What can hang from each mark:
J_419: J_548
J_600: J_25 J_342
J_753: J_342
J_548: J_419 J_525
J_525: J_548
J_25: J_125 J_525 J_753
J_309: J_419
J_342: J_600

Each row was made from one small tree. The marks that hang from a mark follow it in brackets, in the order of their numbers. Every link used is in the known rows. Write each row's tree.
Known rows:
J_548[J_525]: 2.301  -2.732  0.986  0.215  2.105  -0.770  -2.478  -0.067  0.647  2.619  3.946  0.869  -3.320  4.556  1.662  0.408  1.906
J_25[J_753]: 1.456  -0.760  0.592  -0.776  0.874  -0.023  -1.569  -3.145  -0.331  1.341  0.767  -0.540  -2.036  0.276  -2.928  0.784  2.893
J_309[J_419]: -0.629  -1.130  -0.166  1.105  1.249  -1.207  -2.673  -0.001  0.589  5.642  3.673  -0.888  -3.000  2.078  -0.622  -0.730  1.682
J_342[J_600[J_25[J_125 J_525[J_548] J_753]]]: 3.494  1.999  -2.051  0.496  -2.096  1.648  2.953  -0.399  -1.301  -1.191  -3.903  0.594  4.455  -1.048  -0.271  1.842  -2.920
J_753[J_342]: -5.209  -3.204  2.479  0.110  2.384  -1.170  -1.957  0.361  -0.773  1.301  3.442  -0.624  -2.011  -0.374  0.486  -1.279  3.139
J_419[J_548[J_525]]: 2.425  -2.427  2.394  1.761  1.518  0.030  -2.332  0.251  4.183  2.148  3.902  -0.683  -4.139  6.212  2.378  0.304  0.682
J_600[J_25[J_125 J_525[J_548] J_753] J_342]: 1.417  0.997  -3.126  -0.437  -0.572  1.202  2.425  -0.114  -0.399  -1.001  -0.119  2.293  -0.552  -2.063  0.439  1.124  -1.283
J_753[J_342[J_600[J_25[J_125 J_525]]]]: -2.182  -1.378  0.622  -0.732  -1.002  -0.655  0.692  3.680  0.485  -1.424  -3.018  -1.798  4.008  -1.429  1.271  -0.646  -2.856
J_25[J_125 J_753]: 1.208  0.438  1.101  -3.119  1.829  0.386  -0.675  -2.455  1.004  0.421  -0.169  0.973  0.879  -0.360  -3.243  0.180  2.714
J_25[J_125 J_525[J_548[J_419]] J_753[J_342]]: -0.034  7.772  2.177  3.155  -0.930  1.673  1.780  -2.042  0.027  -2.961  0.466  3.645  -2.307  -2.014  -0.445  -2.175  1.893
J_25[J_125]: -0.896  -1.591  1.427  -1.713  3.761  -0.419  -1.398  0.461  1.380  0.626  2.616  1.257  0.925  0.566  -0.285  -1.042  2.274
J_342[J_600[J_25[J_125 J_525[J_548]]]]: 1.704  -0.207  -1.681  1.848  -0.240  0.853  1.968  2.332  -0.680  -0.666  -1.257  0.755  4.629  -0.254  2.864  0.591  -2.935
J_600[J_25[J_525[J_548] J_753] J_342]: 1.757  -0.287  -3.697  2.114  -1.601  0.946  1.427  -1.018  -2.023  0.205  0.498  0.753  -3.499  -1.288  0.614  1.233  -0.793
J_600[J_25[J_125 J_525 J_753]]: 3.415  0.495  -2.703  0.258  -0.065  -0.183  0.953  -2.035  1.644  -0.580  -1.410  0.226  1.793  -0.457  -1.266  0.538  -0.780
J_309[J_419[J_548[J_525]]]: 2.864  -0.361  1.005  2.339  -0.158  -0.167  -2.360  0.281  4.912  5.888  4.022  -1.718  -5.013  6.986  1.521  0.305  -0.425
J_525[J_548[J_419]]: -0.265  4.023  0.641  2.160  2.485  0.063  -2.095  -1.310  -2.219  -0.089  4.673  2.378  -2.105  2.937  1.432  -1.366  2.053
J_600[J_25]: -1.323  -3.965  -2.595  -1.076  2.623  -1.904  -2.786  -0.694  -1.054  1.384  2.900  -1.523  2.113  2.649  1.137  0.501  0.039
J_548[J_419 J_525]: 3.254  3.391  1.171  -0.407  1.486  -1.131  -3.543  -0.625  0.789  0.818  3.201  1.363  -4.337  6.930  1.231  -0.883  1.000
J_600[J_25[J_525[J_548]]]: 1.209  -2.295  -3.557  6.038  1.367  -0.279  0.528  -0.475  -1.519  0.892  4.035  0.921  -0.330  0.621  3.937  0.304  -0.207

Write each row's tree:
-2.329  -2.620  0.175  1.634  -1.981  -0.984  -0.567  2.723  -0.799  -0.378  -2.403  -3.144  1.220  -0.552  1.304  -0.519  -2.516
J_753[J_342[J_600[J_25[J_525]]]]
-2.439  -0.250  3.605  -3.046  -1.909  0.018  -0.544  -0.023  -2.005  0.267  -3.566  -2.487  0.078  -1.302  -3.302  0.477  0.943
J_25[J_753[J_342[J_600]]]
0.245  1.791  4.101  -0.391  -2.723  1.520  1.638  1.284  1.050  -1.627  -5.065  -0.694  0.261  -3.465  -2.596  -0.483  0.210
J_25[J_125 J_525 J_753[J_342[J_600]]]
-1.599  0.842  -1.912  1.986  -0.714  0.523  3.318  -1.344  -1.398  -1.453  0.678  1.687  2.500  -2.832  1.058  0.481  -0.066
J_600[J_25[J_125 J_525[J_548] J_753[J_342]]]
4.256  1.205  -1.046  -1.448  -2.321  0.334  1.030  0.030  0.924  -1.208  -5.809  -1.661  3.811  -0.581  -1.947  1.147  -3.236
J_342[J_600[J_25[J_125 J_525 J_753]]]
-2.999  -0.508  -0.122  1.647  -1.015  0.163  2.292  3.617  -1.596  -1.624  -1.210  0.393  4.744  -1.862  3.356  -0.006  -2.335
J_753[J_342[J_600[J_25[J_125 J_525[J_548]]]]]
-0.797  -0.216  -1.902  -7.597  1.043  -0.644  -0.716  -0.307  -0.492  -0.646  -1.202  -0.242  1.700  -0.078  -2.588  1.174  -0.995
J_600[J_25[J_125 J_753] J_342]
-0.318  -0.181  2.019  3.873  -1.276  0.409  0.458  -1.814  0.213  0.056  -0.175  -0.308  -5.070  -2.742  -1.539  -0.992  2.893
J_25[J_525 J_753[J_342]]
0.481  0.376  3.661  2.058  -3.631  0.987  0.652  0.351  -0.166  -0.467  -4.498  -1.839  -2.888  -2.728  -2.223  -0.283  0.464
J_25[J_525 J_753[J_342[J_600]]]
-0.391  2.695  3.119  1.909  -2.545  2.470  3.671  0.979  -1.098  -1.561  -3.261  1.610  0.539  -4.241  -0.766  0.033  0.213
J_25[J_125 J_525[J_548] J_753[J_342[J_600]]]
-3.253  -2.420  -1.944  -6.130  3.206  -1.390  -1.900  2.417  0.274  0.089  1.440  -0.148  2.218  0.771  0.539  -0.292  -1.126
J_600[J_25[J_125] J_342]
-1.886  3.979  -0.093  3.103  -2.464  -0.085  -0.020  1.934  -2.700  -2.322  -0.941  -0.370  1.021  1.055  2.997  -1.140  -3.066
J_753[J_342[J_600[J_25[J_525[J_548[J_419]]]]]]
-3.146  0.327  2.569  -3.457  1.411  -0.136  0.291  -1.484  0.274  -0.512  0.241  0.633  0.751  -2.032  -2.972  -0.602  2.933
J_25[J_125 J_753[J_342]]
-0.961  -0.065  -1.033  -0.217  -0.776  -0.565  1.565  -1.159  0.847  -1.598  -1.231  -0.264  2.035  -2.189  -0.675  -0.246  -0.307
J_600[J_25[J_125 J_525 J_753[J_342]]]
-3.727  -0.496  -0.894  -5.175  0.851  -1.454  -0.011  -1.696  -0.828  -1.110  -0.570  -0.692  4.676  -0.711  -1.857  0.810  0.280
J_600[J_25[J_125 J_753[J_342]]]
2.228  -1.204  -3.009  -0.278  -1.694  -0.113  -0.537  -0.825  0.116  0.052  -1.393  -1.385  -3.803  -0.519  -1.145  0.873  -0.934
J_600[J_25[J_525 J_753] J_342]
-0.093  -2.018  -2.149  -1.098  1.210  -0.456  -0.627  2.674  1.815  -0.495  0.999  0.200  -0.742  -0.408  1.462  -0.849  -1.755
J_600[J_25[J_125 J_525] J_342]
